(in the rows, 128 means zero)
Known rows, with every step that occurs:
boku, vura: [116 110 137 130 139 124 118 119 136 142 130 118 122 135 122 185 132 129 121 117 133 145 129 126 155 140 153 113]
rumud, tabuf: [126 116 129 120 105 142 136 124 117 135 138 127 118 118 153 113 121 117 107 133 117 125 132 132 144 113 128 132]
bupota, mula, rumud, vura: [101 172 120 133 123 120 148 120 97 129 158 133 139 96 123 55 145 121 144 113 147 178 127 134 131 97 167 135]
rumud, kosen, zunu, nurura, damo: [147 132 123 160 136 124 146 146 199 160 113 166 95 78 163 128 92 144 149 121 119 73 110 136 118 124 99 197]
kosen, gupo: [131 130 123 102 120 118 142 128 143 120 137 140 110 123 127 108 125 111 111 134 118 95 120 126 105 124 135 135]
voli, tabuf: [128 126 124 111 130 126 131 146 116 118 129 107 131 131 126 129 131 103 110 129 122 121 134 129 128 113 119 107]
mula, rumud: [117 130 124 129 143 130 140 136 109 125 142 140 134 107 124 89 126 124 134 119 143 153 136 127 112 126 140 143]
boku, vura, rumud, mula, bupota, nurura: [72 168 133 157 156 121 86 97 154 185 144 129 118 89 67 174 141 130 131 98 146 230 137 143 185 111 190 128]
rumud, mula, bupota, nurura, zunu, kosen: [105 182 109 164 142 123 111 140 170 154 124 169 102 89 104 121 137 143 168 122 147 135 106 121 148 89 118 177]
gupo, kosen: [137 124 125 114 137 120 144 145 150 142 136 141 120 114 154 156 121 110 121 135 122 102 127 128 102 136 124 129]
damo, nurura, zunu, kosen, rumud, vura: [148 163 121 141 106 128 134 158 152 126 132 175 108 99 190 132 133 128 146 137 137 74 101 116 114 113 117 187]
gupo, kosen, zunu, nurura: [146 129 118 113 142 118 148 157 206 153 127 167 89 79 162 135 100 123 138 139 115 71 119 155 83 132 107 171]
vura, rumud, mula, bupota: [93 167 126 144 141 118 106 116 137 182 147 123 129 96 90 131 139 115 107 121 133 199 141 158 155 93 157 145]
damo, nurura: [137 142 129 154 117 147 120 136 134 129 115 143 133 126 136 157 114 142 139 128 136 127 116 124 134 142 122 139]
mula, bupota, nurura: [98 168 119 151 146 137 116 136 150 138 116 139 127 101 83 108 127 145 162 110 140 178 128 120 142 122 137 129]
nurura, zunu: [141 144 126 131 144 132 126 135 134 117 116 139 123 122 139 135 120 140 147 127 140 113 115 128 130 115 121 152]
tabuf, rumud: [135 118 131 117 137 109 127 124 108 131 147 119 128 116 116 134 130 124 117 126 126 145 139 126 105 105 126 113]
zunu, nurura, damo: [141 136 125 159 120 145 122 120 163 131 104 148 134 100 140 115 98 155 160 118 132 119 118 126 124 144 96 165]
voli, tabuf, rumud: [135 116 126 100 140 106 130 142 95 121 149 98 132 118 115 137 134 98 99 127 120 138 145 126 105 91 116 92]
rumud, kosen, zunu: [134 124 125 129 145 107 151 153 164 158 138 145 89 105 150 142 121 117 117 131 116 83 120 137 121 108 131 160]
boku, vura, rumud, mula, bupota, nurura, damo: [79 177 134 179 149 135 86 88 163 182 125 140 128 76 75 178 122 146 149 87 153 226 134 130 187 123 177 139]
zunu, kosen, rumud, mula, bupota, nurura: [82 175 108 151 111 122 117 143 171 169 152 174 99 76 107 101 149 115 136 128 131 128 126 120 110 101 130 158]
voli, tabuf, rumud, kosen, zunu: [140 111 124 101 156 84 154 167 131 151 158 117 93 96 136 149 126 88 89 130 107 91 137 135 99 71 118 124]
voli, tabuf, rumud, kosen, gupo: [140 107 121 85 141 81 158 154 114 139 171 112 102 111 131 133 134 69 68 133 102 85 130 115 90 75 123 116]
tabuf, rumud, mula, bupota, nurura, zunu, kosen, gupo: [114 174 107 127 144 94 124 135 164 150 151 173 83 71 90 108 135 121 140 125 136 120 108 118 101 63 123 168]
mula, bupota, nurura, zunu, kosen, rumud, vura, boku: [104 180 120 147 158 116 134 141 172 142 136 162 102 69 119 137 149 128 167 115 142 155 118 114 140 97 155 148]
voli, tabuf, rumud, vura: [132 119 130 92 128 92 141 140 88 122 158 84 135 118 122 136 147 96 96 128 115 160 141 134 134 71 136 92]

Rows:
[117 110 143 118 133 132 110 98 120 158 151 118 114 111 146 158 123 106 93 111 126 169 145 137 169 128 172 126] => boku, vura, rumud, tabuf
[109 124 137 131 154 116 155 116 105 134 153 117 138 102 116 137 145 122 130 115 140 206 137 138 158 110 182 115] => mula, rumud, vura, boku
[120 122 140 130 140 114 143 109 125 136 139 105 132 122 120 177 146 125 124 125 125 181 129 138 175 112 169 99] => rumud, vura, boku
[117 122 125 108 121 100 127 131 96 146 163 99 128 113 107 157 145 94 83 136 117 146 141 141 123 66 125 96] => voli, tabuf, rumud, mula
[96 163 130 144 146 119 151 103 102 137 160 123 139 91 108 105 149 119 143 109 148 209 132 136 149 102 190 107] => bupota, mula, rumud, vura, boku
[116 118 125 121 120 144 149 133 98 133 152 140 124 96 150 75 118 114 113 123 131 151 140 131 129 111 140 149] => mula, rumud, tabuf
[138 134 122 127 133 126 133 142 184 138 118 154 97 93 136 107 106 140 144 131 121 98 120 156 108 124 111 168] => kosen, zunu, nurura
[127 133 121 105 123 122 148 154 156 148 153 157 113 96 171 141 127 96 108 140 117 79 134 125 66 134 126 135] => gupo, kosen, rumud
[92 157 111 140 109 115 127 151 162 182 157 158 106 89 125 114 152 101 105 140 122 112 131 134 108 94 123 160] => zunu, kosen, rumud, mula, bupota
[119 119 124 140 153 115 155 149 113 151 155 142 122 105 143 105 130 113 120 119 135 133 130 119 119 114 140 160] => mula, rumud, kosen
[127 110 139 101 151 91 145 123 93 129 160 75 135 113 106 185 153 95 95 124 116 191 146 136 152 75 158 63] => voli, tabuf, rumud, vura, boku
[161 151 121 158 131 138 118 152 153 121 108 175 112 118 166 149 112 144 162 131 146 76 97 109 121 135 95 180] => damo, nurura, zunu, kosen
[109 138 119 113 104 116 144 143 157 172 167 157 110 90 162 162 139 92 91 148 114 86 130 140 85 109 135 140] => gupo, kosen, rumud, mula
[81 165 117 139 111 126 125 142 148 179 151 138 122 92 108 127 146 112 101 136 124 148 137 148 121 88 143 141] => kosen, rumud, mula, bupota
[98 144 119 121 136 102 124 147 109 168 157 93 132 100 78 153 145 96 86 130 121 182 146 148 136 52 128 100] => voli, tabuf, rumud, mula, bupota
[114 140 128 111 103 116 144 135 127 134 153 129 124 109 152 112 147 111 112 133 119 126 132 135 121 106 150 133] => kosen, rumud, vura
[103 170 117 142 134 133 136 122 104 129 149 147 136 96 116 55 131 121 147 112 151 157 131 126 102 117 148 134] => bupota, mula, rumud
[124 136 125 96 112 108 159 152 149 148 161 142 117 95 178 139 140 94 106 141 112 100 131 133 95 113 146 135] => gupo, kosen, rumud, vura
[132 164 114 134 131 129 122 145 163 113 132 192 93 88 157 92 130 130 169 123 141 69 111 97 81 127 110 174] => bupota, nurura, zunu, kosen, rumud
[119 126 134 106 135 107 163 134 153 155 163 133 117 90 161 191 145 93 104 137 114 132 135 136 112 118 168 106] => gupo, kosen, rumud, vura, boku
[105 174 109 144 125 118 125 157 167 171 144 169 100 83 136 122 144 112 124 139 134 97 118 134 110 81 115 184] => nurura, zunu, kosen, rumud, mula, bupota
[164 153 116 133 124 129 132 151 167 114 117 186 93 114 164 127 110 127 145 137 137 44 89 108 98 131 102 187] => damo, nurura, zunu, kosen, gupo
[89 185 110 172 105 135 117 133 181 167 133 184 109 62 115 105 130 131 153 118 137 124 123 108 112 113 117 171] => zunu, kosen, rumud, mula, bupota, nurura, damo
[101 179 118 151 154 115 109 126 136 155 138 142 119 77 75 143 132 150 153 116 147 187 123 134 140 60 136 142] => tabuf, rumud, mula, bupota, nurura, zunu
[92 194 108 139 139 129 130 156 185 171 143 178 103 56 128 150 130 122 145 129 137 121 118 132 100 89 137 165] => gupo, kosen, rumud, mula, bupota, nurura, zunu
[89 161 113 125 120 118 141 159 170 193 160 151 114 76 133 155 139 94 95 144 117 122 135 147 97 96 138 143] => gupo, kosen, rumud, mula, bupota
[140 109 126 103 140 84 155 136 126 150 169 133 98 109 132 131 131 95 86 132 108 91 125 116 89 89 133 136] => tabuf, rumud, kosen, gupo
[114 133 127 121 132 116 152 134 101 127 150 126 137 107 132 87 139 123 131 120 138 175 132 135 140 105 159 144] => mula, rumud, vura
[152 161 118 149 117 141 123 161 160 126 124 190 104 99 182 135 119 129 149 136 141 54 104 107 86 134 98 186] => damo, nurura, zunu, kosen, rumud
[137 126 138 158 166 115 120 119 201 183 126 157 90 70 156 171 94 132 135 100 129 116 122 142 143 140 143 191] => boku, vura, rumud, kosen, zunu, nurura, damo
[143 123 117 104 118 107 142 136 156 123 142 159 93 123 143 94 130 100 114 138 117 60 114 111 89 131 115 154] => zunu, kosen, gupo
[131 121 134 110 126 94 139 122 100 133 156 105 131 115 124 132 143 122 114 127 122 166 135 135 133 85 145 113] => tabuf, rumud, vura
[121 124 131 121 122 105 148 127 144 144 160 140 108 103 153 149 158 99 115 133 119 123 130 121 124 117 153 123] => zunu, kosen, rumud, vura, boku
[155 139 115 107 135 111 141 143 162 113 129 171 88 115 154 99 124 112 133 136 129 44 101 111 93 117 107 177] => nurura, zunu, kosen, gupo
